Each row comes from the steps of one path. Every step used is in the known rows, and no mark comes twice. Write the path behind each row, first mark first.
Known rows:
zoli -> zarat: [ 20   9  17 -17   3  -1   2  21  16   6  -3  21  33   6   5  -1  -7  -5
  -1   4  -3  13 -13   9  22  53   1 -13]
zarat -> zoli -> vizev -> zaku -> pano: [  1  13 -17 -17  -1   9   2  -8  34   4   0   7  17 -35  14 -22 -36   1
  -8 -12  20  26  -2 -29  -4  24  10  23]
zarat -> zoli -> pano: [ 14   5   4  -5   3  11   5  -3  10  18   5   0  31  12   6  -3 -39   3
 -17   1  19   4 -24   1  29  34  -3   9]
rituf -> pano -> tefu: [ 24  28  38  -3  10  15  14   4   2 -11 -10 -29  12  20  11   1 -30   7
  -8 -20 -14 -12  -9  19 -40  60  16  -3]
zefot -> zoli -> pano: [  8   5   1  -4   1  21   9   5  15   8  -4 -22   6   5   7  -3 -34   1
 -11   0   6  11 -23  -4  22  21  -9  14]
zefot -> zoli -> vizev -> zaku: [-25   5 -15 -27  -8  34   8   4  35 -15 -15  17  16 -30  16 -32 -23  -5
 -13  -3  12  34  11 -33  12   9   9  14]
zaku -> zarat -> zoli -> vizev: [  0  11   4 -30  -3  17  -7  20  28  16 -12  45  49 -25  11 -16 -36  -9
 -16  20  12  21  -3 -17  10  23  12   5]
zaku -> zefot -> zoli -> vizev: [-21  15  10 -20  -6  29   1  26  31   2 -18  19  33 -28   9 -23 -29  -4
 -10  11  -1  29   1 -29  26  26   1   9]
rituf -> pano -> zaku: [ 28  12  12 -13   4  10  12 -24  14 -26  15  15  11   5   2  -3 -27  10
 -11  -1 -17  -9 -10   8 -53  53   9 -16]
vizev -> zaku -> zefot -> zoli: [-21   7  14   6 -10  28  -1  30  28 -23 -13  -8  25 -24  17 -11 -27  -7
  -9  -8  14  20   1 -32  15  11  -9  -8]
zarat -> zoli -> vizev -> zaku: [-18   4 -13 -33  -5  26   3  -4  31  -5  -7  38  40 -25  17 -31 -30  -6
 -17  -2  23  27   9 -28  19  25  14  11]
vizev -> zaku -> pano -> rituf -> noru: [-16   6  -2   4  11 -10  15 -29  -1  -7  28 -37 -12  25  38 -15 -29   1
  -6 -17  -2  -4 -27   7  -8  16  33   2]
vizev -> zaku -> pano: [ 14  11   0  -1   1  -4   9 -13  21  -4  11 -17  -7 -14  17  -5 -27   2
   6 -25  12   9  -6  -6   0  20   0   3]
zoli -> vizev -> zaku: [-14   7 -13 -18  -3  15  11  -7  29  -8  -2  26  19 -14  18 -30 -22   1
 -10  -8   6  28  12  -9  14  17  12   3]
zoli -> zefot: [ 19   6  22 -30   0  15   3  25  13   2  13  19  34  14   9   2 -13  -5
   6   3   5  12  -2   4  25  54  -4 -17]
zefot -> zoli: [  1   5  18 -38  -7  31   8   6  14  -2 -11  -2  14  -7  10  -3 -29  -8
  -6   8  15   9 -14 -18  16  33   1   7]
rituf -> noru: [  4   8  20 -33   1   3  13 -22  -4   4  12  -4  18  23  29  -7 -29   0
  -8   2  -7  -9 -26  16  28  44  11   2]
zoli -> pano -> rituf: [-11   2   2  19  15  -3  17 -13  -2   4  23 -15  -4  48  16  -7 -30   6
  -7  -2  -3  -2 -19  28  23  12  22 -11]
zefot -> zoli -> zarat: [ 10   8  12 -29  -5  19  -1  32  23  -3 -17   6  29  -9   5  -2 -10 -13
  -5   7   5  20 -17 -20  15  46   0   2]
zaku -> zarat -> zoli: [ 14   7  23 -20  -3  14  -9  24  14   9  -4  22  44 -10  10   4 -34 -13
 -11  15  24   2 -13 -10   0  25   5  -8]
zefot -> zoli -> pano -> zaku -> zarat: [ 18   7 -17  27   3  15  -8  17  27 -10  12  -1  16 -14  -3  -3 -21   6
 -23   4 -10   9 -15  -8 -40 -14 -10  -9]
noru -> rituf -> pano -> zoli -> zefot: [ 32  12  22 -23   5  15   3  19   8   0  22 -13  46  22  12 -15 -22   7
  18  -6 -12   3 -16  -1 -26  76  -4 -14]
zoli -> pano -> tefu: [ 14  22   5  26  13   8  11  -1   1  -1   5 -36  11  29  10  -6 -24  18
 -18 -24  -9  -5 -16  24   3  28   0   2]
rituf -> pano -> zaku -> zarat -> zoli -> vizev: [ 15  14   0 -19   4  20  -8  12  33  -8  -4  47  45 -30   2 -16 -37  -3
 -24  20  -5  15  -4 -22 -58  33  16   1]
noru -> rituf: [ -1   9  16 -14  -2  -2  11 -23 -12  -4  12  -6  23  25  21 -12 -32   2
  -1   2   2 -10 -20  24  52  43   1  -4]
rituf -> pano -> zaku -> zefot -> zoli: [  4  14  19   4  -4  27   0  20  25 -27  -6  -3  24 -19   2  -4 -30   1
 -16   3 -10   5 -10 -27 -38  40  -6 -11]
zaku -> zarat -> zoli -> pano: [ 21   9   6  13   7   5  -5  18  16  18   0   1  31   1   7   3 -40  -3
 -17   7  11   7 -22   2   7  13  -5   2]
rituf -> pano: [ 31  15  42 -26   4   9  15  -5   8   1  -6  -4   6  16  12   6 -37  -2
   4  -1  -8  -3 -11  15 -14  67  12  -7]
vizev -> zoli -> pano: [ 25  -1  -3  14   7   9  11  -1  14  11  -1 -11  19  17   2 -14 -30   4
 -13 -17   7  12  -7   0  37  35 -16   4]
noru -> rituf -> pano: [ 20  17  38 -20   3   2  16 -17  -9  -8   0 -26  12  26  19  -2 -43  -2
   4  -2 -12 -11 -24  27   5  67   9  -3]
zoli -> vizev -> zaku -> pano -> rituf: [-23   8 -17   8  10  -3  14 -16  21  -5  17  -6  -9   2  22 -24 -25   5
  -2 -14   1  16   0  -5 -10   3  32   1]
vizev -> zoli -> pano -> zaku: [ 23  -2 -24  26   6  14   6 -18  20 -18  19   9  24   6  -7 -23 -20  14
 -26 -15  -5   6  -4  -8  -7  27 -18  -6]
zaku -> zarat: [ 19  11  23  -4   1  -1  -1  21  13   6   0  14  19   0  13   6 -24  -5
  -2   8  -1   2  -7  15   2  10   3 -20]
noru -> rituf -> pano -> zaku -> vizev: [  1  19 -10 -15  -3  12  14 -10   2 -21  12   4  12   5   6 -25 -38  15
 -13 -13 -15 -12  -2  13 -70  31  14  -4]

Write each row's path:
[ 25   3   9 -10   2   7   0  31  21  -1 -13  20  45   2   1 -14  -4 -12
  -8  -9   6  23   0 -15  28  62  -9 -10]	vizev -> zoli -> zarat
[-19  -1 -19  22   9  12  16  12   6  10   8 -14   4  33   9 -30 -32   8
 -13 -17   7  10   3   5  -8   3  15  -1]	zaku -> vizev -> zoli -> pano -> rituf
[ -7   7   4 -47  -5  24   4  -1  20   8  -9  42  47 -15   9 -22 -36  -4
 -18  17  16  19  -6 -19  31  45  13  14]	zarat -> zoli -> vizev
[  0  10  13  21   2  16   2  27  20   7  -6 -27  18  -2   6  -4 -36   3
 -11  -1   0  13 -20  -7  31  18 -18   4]	zaku -> zefot -> zoli -> pano
[ -2  -7  -3  27  14   7  14  -4   4   3  12 -17   8  38  11 -19 -25   2
 -12 -10   5   6  -7   7  25  20  12  -6]	vizev -> zoli -> pano -> rituf
[ 15   3  24 -43  -4  26  -5  31  16   9   7  30  58   1   7   1 -23 -14
  -5  11  26  13  -8 -14  21  63   0  -6]	zarat -> zoli -> zefot
[  0   4  -5 -27  -6  24  10  22  13   7 -13  16  25  -6   4 -31 -28   1
 -11 -18  17  13  19 -16  -6  27  -1   5]	zaku -> vizev -> zoli
[ -5  12 -14  -5   2  17   9 -14  22 -18   6  -2  30  -7  22 -43 -30  11
  -1 -16 -10  20  -1 -13 -26  34  10   5]	noru -> rituf -> pano -> zoli -> vizev -> zaku
[-15   3   2  11  16  -5  17 -25 -10   5  28 -29   2  53  31 -13 -32   7
 -15  -5 -15  -9 -36  30  22  22  26   0]	zoli -> pano -> rituf -> noru
[  9   3  -1 -30  -6  30   2  53  20  10  -2  23  41  -4   2 -25 -17  -5
   0 -13  17  26  25 -19  -5  47  -9  -5]	zaku -> vizev -> zoli -> zefot
[-23  13   0  14  -1   8   3  19  32 -14  -2  24  34 -21  18 -26 -24   3
  -7  -7  -1  28  17 -10  27  17   0 -13]	zoli -> vizev -> zaku -> zefot
[  9   4 -24  10   2  23   6 -14  21 -15  17  -1  10  -5  -3 -11 -24  14
 -24  -3  -6   5 -17 -13 -20  12 -11   5]	zefot -> zoli -> pano -> zaku
[ 33  13  25 -25   6  13   9  -1  13   3   9  -4  22   9   8  -9 -30  12
   8  -7  -6  -1 -19  -5 -45  58   6 -10]	rituf -> pano -> zoli
[-12  10   0 -46  -8  31   8   3  26   5 -19  18  21 -23   7 -23 -29  -4
 -11  13   4  27  -4 -26  21  32   9  20]	zefot -> zoli -> vizev
[ -4  25 -13   4   4  17   2   0  26  -5  -5 -18  21 -24  16 -25 -30   9
 -20 -29  13  15   0 -27 -29  27  14  24]	zarat -> zoli -> vizev -> zaku -> pano -> tefu
[ -5  14 -19 -16  -4  15   7  -2  37  -3  -6 -11  -5 -42  13 -22 -30  -1
  -2 -14  10  32  -2 -35 -11  13   4  26]	zefot -> zoli -> vizev -> zaku -> pano
[-12   7   0  35   0  20   2  21  27  -7  -4 -27  15 -15  11 -11 -32   2
 -13 -14   4  22  -9 -18  24   2 -18   2]	vizev -> zaku -> zefot -> zoli -> pano
[ 19  12   8  -4   2   4  11 -33   0 -34  18  -2  18  15   9 -10 -31  12
 -11  -3 -23 -17 -19  16 -35  57   6 -13]	noru -> rituf -> pano -> zaku
[ -1  12 -36   5   0  13  10  -5  16  -1  20  12   6   1  -3 -23 -27  25
 -20 -13  -8   2   2  10 -46  -3  -2   1]	zoli -> pano -> zaku -> vizev
[ 21  29  15   8   9   0   9  -3   4   2   4 -35   1   5  12   0 -24  15
  -5 -28  -2  -8 -15   9 -20  38   9   7]	zaku -> pano -> tefu
[ -3   9 -39  -5  -3  20   4  -1  17   0  15  22  25  -9  -5 -25 -36  19
 -30  -9   8   2  -4  -9 -48   4   1   8]	zarat -> zoli -> pano -> zaku -> vizev
[-10   8   7   6  -7  26  -3  16  22 -26   3  10  28 -22   3  -8 -22   3
 -18   4   1   7  -8 -29  -9  21 -13 -13]	pano -> zaku -> zefot -> zoli
[ 10  18  24  24   4  -1   4  -7   6 -35  16  -2  29   8  11  -8 -34  11
  -9  -3 -25 -11 -13  12 -21  49  -6 -28]	noru -> rituf -> pano -> zaku -> zefot
[ -8   1   1  28  12   3   0  13   6   9  15  -8  17  27  14  -3 -37  -5
 -15   9  10   0 -20  11  -3  -3  22 -10]	zaku -> zarat -> zoli -> pano -> rituf
[ 28  15  11  16   7  -4  -2  -4   8 -30  15  -3  20   4  10  -3 -31   4
 -10   1 -26 -12 -15  18 -57  26   3 -24]	noru -> rituf -> pano -> zaku -> zarat
[ -2   8  10   0  11  -9  15 -16   0   5  22 -20 -17  24  18  -1 -29   5
   4  -5   2  -4 -19  12   1  23  26  -8]	zaku -> pano -> rituf
[ 12  15  -5   7   5  14  -4  26  40  -8  -1   9  27 -27  15 -27 -25   3
  -2  -7 -13  25   8 -17 -63   5   9 -12]	rituf -> pano -> zoli -> vizev -> zaku -> zarat
[ 24   4   7 -27   2  18  -1  27  17   9  26  16  49  11   7 -12  -9   8
  11  -1   5  15  -6 -12  -8  53 -10 -18]	pano -> zoli -> zefot
[ 27  15  21 -17   5   9  10 -16  -2  -3  14 -25  28  18  15 -16 -36  12
   8  -9 -11  -8 -27   5 -27  65   1  -7]	noru -> rituf -> pano -> zoli
[ 31  12   2 -13   5  -1   4 -14  14  16  22 -12  13  -4   7  -9 -24  20
  12 -13   4   1 -25 -13 -27  35  -6   1]	zaku -> pano -> zoli
[  1  11   3   8  -3  16 -10  39  31 -22  -3  19  45 -21  -3  -7  -4  -3
 -15   4  -8  21 -13 -31  -9  36 -11 -16]	pano -> zaku -> zefot -> zoli -> zarat
[-12  -2   3   9  12   9  10 -11  -1   9  17 -10  16  33  13  -6 -36   2
 -18   5  15  -2 -25   7  19  20  24  -1]	zarat -> zoli -> pano -> rituf
[  5  20   2  18   7  27   8  12   8  -6  -8 -45   9  10   8  -7 -27  10
 -22 -20  -3   2 -19  -3  -2  22  -1  16]	zefot -> zoli -> pano -> tefu
[ -7   9   9 -10  11 -13  16 -29  -9   7  28 -30 -10  34  32  -4 -32   2
  -2  -6  -9 -12 -36  16   2  28  31   4]	zaku -> pano -> rituf -> noru
[ 24   4   4 -14  -2  23 -19  42  26  -6  20  47  61 -13   1  -2 -16  -8
 -16  13  10  10  -1 -23 -27  35  -6 -23]	pano -> zaku -> zarat -> zoli -> zefot
[  9  17   4 -26   5  15   9 -17  13   0   6   0  36   3  14 -35 -36  14
   1   1 -19  11 -17  -3 -17  60   9   8]	noru -> rituf -> pano -> zoli -> vizev
[ -5  10  -9   3  -2   8  -3  23  34  -5  -4  28  24 -22  18 -22 -22  -6
  -8  -2  -2  28  14  -5  -7 -10   8  -9]	zoli -> vizev -> zaku -> zarat
